In the rows, zero is written as 128.
Known rows, with every step that occurs:
gako/gose/tepos/maki: [144 184 124 129 139 138 151 152  70 121 130  95 132 128 113 129 175 140
 105 132 148 132 132 147 116 150 132  84 123 109]
tepos/tabuv/gako: [122 134 124 141 112 139 103 126 125 158 141 140 120 136 105 134 140 149
 119 136 141 119 126 136 133 116 156 129 118 111]
gose/tepos/maki/fino/tatine: [101  95 135 110 145 129 153 153 121 114 134 141 131 129 113 122 182 172
 110 121 153 129 141 146 116 135 163 115 129  81]
tepos/maki/fino/dativ/dazon: [103  84 140 115  89 120 206 143  95 130 120 158 128 125 143 132 180 134
 109 129 122 134 146 140 105 137 135 116 116  72]
dazon/maki: [135 113 133 159 129 130  96 133  99 127 132 139 128 123 136 122 138 138
 130 139 141 127 142 115 133 149 117 139 126 137]
fino/maki/dazon/dativ: [146 124 136 150 130 125 147 135  83 142 140 136 135 124 132 126 129 150
 126 125 123 124 115 120 132 170 130 164 125  96]
dazon/dativ/tepos/tabuv/gako: [125 113 128 150 136 141  94 116 141 157 147 117 128 131  97 125 133 148
 115 138 143 117 123 139 144 121 131 117 130  79]
fino/dativ/tepos: [129  78 127 123 135 137 138 116 131 119 112 119 131 127 128 133 125 125
 118 126 126 135 135 136 129 140 118 126 135 103]
dazon/dativ/tepos/maki/fino/tatine: [ 97  67 136 118 159 122 150 131 165 110 133 123 140 126 114 115 171 148
 118 115 140 125 141 136 136 149 126 122 137  63]
dativ/tepos: [124 124 126 130 155 134 131 114 141 119 121 107 128 122 123 124 111 126
 128 136 133 129 125 133 131 133 129 122 136 103]
fino/tatine: [123  96 127 101 149 134 133 123 159 115 124 139 130 133 120 131 153 137
 126 111 134 127 137 131 127 135 130 138 124 122]
tepos/maki/dazon/dativ/fino/tatine: [117 106 127 105 143 124 153 126 145 124 125 147 136 125 112 120 158 128
 107 105 134 130 134 126 139 180 131 133 129  84]
dazon/dativ/tepos: [130 106 132 139 151 129 119 117 140 127 133 105 135 123 119 119 124 128
 124 131 130 126 124 132 139 133 102 115 140  98]
dativ/tepos/tabuv/gako/gose: [136 148 120 146 144 150 127 115 110 138 131 100 124 134  85 132 135 150
 112 144 144 121 119 143 136 144 135 110 121  79]
tabuv/gako/gose/tepos/maki/dazon: [136 221 120 142 135 147 155 146  68 160 124 108 124 131  94 131 175 172
 103 134 148 127 129 142 100 162 138  99 117  99]
gose/gako: [133 179 121 111 129 126 125 120 127 138 127 111 121 133 117 127 141 131
 131 125 132 129 125 130 126 141 112 121 117 122]
dazon/dativ/tepos/tabuv: [134  90 130 133 145 133 120 115 138 139 145 110 134 127 115 120 132 129
 110 139 138 122 121 136 154 134 141 118 139  77]
tepos/maki/fino/dativ: [106  78 137 127  98 118 161 148 114 128 124 149 133 132 137 131 165 138
 116 121 123 135 147 133 123 140 136 129 128 101]
maki/dazon/dativ/fino: [129 102 133 132 127 123 138 123 114 135 129 144 133 122 111 116 107 134
 113 124 121 130 114 119 137 169 112 135 137  89]
tabuv/gako/gose/tepos/maki: [135 212 121 149 128 146 124 150  73 141 131 103 127 133  96 131 178 159
 108 131 153 127 134 149 105 137 123  85 115 111]
gose/tepos/maki: [126 170 127 130 133 131 132 148  97 133 132 116 129 123 128 125 162 133
 112 133 151 131 134 145 118 127 156  98 129 116]
gose/tepos: [131 131 131 129 137 137 122 139  97 129 133 122 129 125 118 125 136 151
 116 135 145 130 123 141 116 121 142 111 132 117]
gose/gako/tabuv: [141 171 125 119 118 128 141 117 150 139 136 100 123 132 110 130 146 165
 111 141 142 128 120 133 111 134 121  87 111 128]
maki/dazon: [130 139 126 122 136 129 157 121 124 147 121 135 126 127 126 127 128 144
 122 130 121 128 124 121 121 153 143 143 129 116]
tabuv/gako/gose: [136 171 123 148 122 142 121 131 101 136 126 115 125 138  97 133 143 156
 125 127 132 124 127 132 116 139  98 115 114 123]
tabuv/gako/gose/tepos: [141 176 126 149 133 152 117 143  73 139 133 110 125 135  86 131 151 176
 113 134 148 126 122 145 105 132 108  93 119 114]
dativ/tepos/maki/dazon: [119 169 120 126 160 129 174 116 135 139 112 108 127 118 129 124 136 122
 116 136 132 131 132 129 126 165 159 127 135  90]

Rows:
[136  73 138 139 102 138 147 129  69 135 119 161 128 120 148 132 171 136
 116 137 136 132 152 126 112 152 103 129 114 110] -> fino/dativ/dazon/maki
[114  24 144 164 130 131 123 131  96 113 122 145 134 122 131 120 135 162
 120 143 136 133 146 121 133 164 110 146 136  88] -> dazon/maki/fino/dativ/tepos
[132 114 136 146 120 135 143 127  75 131 128 147 124 115 142 124 156 137
 124 148 141 126 141 121 113 147 115 124 115 109] -> dativ/dazon/maki
[123 175 122 123 135 124 167 129 125 149 120 127 126 125 136 128 153 124
 116 130 128 131 136 124 122 159 157 131 126 114] -> tepos/maki/dazon
[125 143 128 138 147 124 130 125 139 129 132  95 137 120 128 119 151 112
 117 128 135 128 137 134 140 140 118 103 137  96] -> dazon/dativ/tepos/maki
[128 100 137 130 113 133 173 162  56 119 125 123 136 134 113 130 188 168
  97 127 138 137 139 148 112 159 127  96 126  83] -> gako/gose/tepos/maki/fino/dativ
[120  24 146 160 102 125 115 145  86 124 129 166 132 129 137 124 148 165
 122 135 133 132 149 116 129 158 112 151 127 110] -> dazon/maki/fino/dativ
[132 112 133 151 118 126 125 135  78  92 132 143 130 116 126 126  87 121
 130 128 133 130 108 130 141 159 134 154 122  97] -> dativ/fino/maki
[108  38 141 141 141 128 117 138 122 107 134 162 131 128 122 118 159 177
 130 126 144 125 147 116 130 160 124 156 124 104] -> dazon/maki/fino/tatine
[110  73 147 155 112 125 158 137  68 124 134 162 126 116 135 117 153 164
 126 151 137 125 139 120 112 149 119 132 119  82] -> dativ/dazon/maki/fino
[119   4 142 160 125 134 122 128  93 124 134 151 130 127 127 122 141 164
 109 153 143 129 142 127 149 164 152 148 135  66] -> dazon/maki/fino/dativ/tepos/tabuv
[133 124 131 146 127 127 153 129  73 112 125 149 128 115 123 125  87 136
 126 130 128 131 104 123 133 186 149 168 125  84] -> dativ/fino/maki/dazon
[108  87 143 114 100 130 203 153  62 135 125 152 129 122 133 129 187 156
 100 135 138 135 142 153  93 129 147  96 122  60] -> gose/tepos/maki/fino/dativ/dazon
[145 103 132 149 150 134 156 119  93 145 146 121 132 119 120 123 121 148
 114 141 138 121 108 130 151 178 170 160 132  49] -> fino/maki/dazon/dativ/tepos/tabuv
[136  95 139 157 115 123 111 138  78 103 144 141 137 118 121 121  99 122
 127 121 132 127 109 128 147 160 107 146 127  90] -> dazon/dativ/fino/maki
[109  44 144 115  92 126 196 135  94 129 121 164 128 127 133 131 158 153
 116 131 118 132 135 137 103 133 119 127 120  74] -> maki/fino/dativ/dazon
[108  37 139 131 129 130 152 125 125 116 117 134 133 127 122 126 122 151
 120 132 123 134 132 135 128 141 122 135 140  79] -> maki/fino/dativ/tepos
[125 127 123 119 143 132 177 117 130 143 104 121 130 124 136 132 150 122
 106 127 126 138 143 133 125 169 149 129 134  91] -> fino/dativ/tepos/maki/dazon
[127 142 126 142 124 148  97 137  94 159 147 135 120 135  97 131 146 168
 106 143 156 120 122 150 122 108 170 112 122  98] -> gose/tepos/tabuv/gako
[115 169 132 157 121 138 140 162  69 134 136 117 127 132  90 125 173 186
 109 136 151 126 130 147 104 140 126  94 120  86] -> tabuv/gako/gose/tepos/maki/fino
[141 152 122 142 117 144 119 130  96 148 138 121 123 141  91 136 151 157
 112 137 140 121 122 138 132 141 137 118 112 104] -> tepos/tabuv/gako/gose
[136 122 131 129 134 125 145 126 125 156 134 131 133 128 123 121 139 146
 118 126 120 126 124 120 128 154 118 137 134 109] -> maki/dazon/dativ
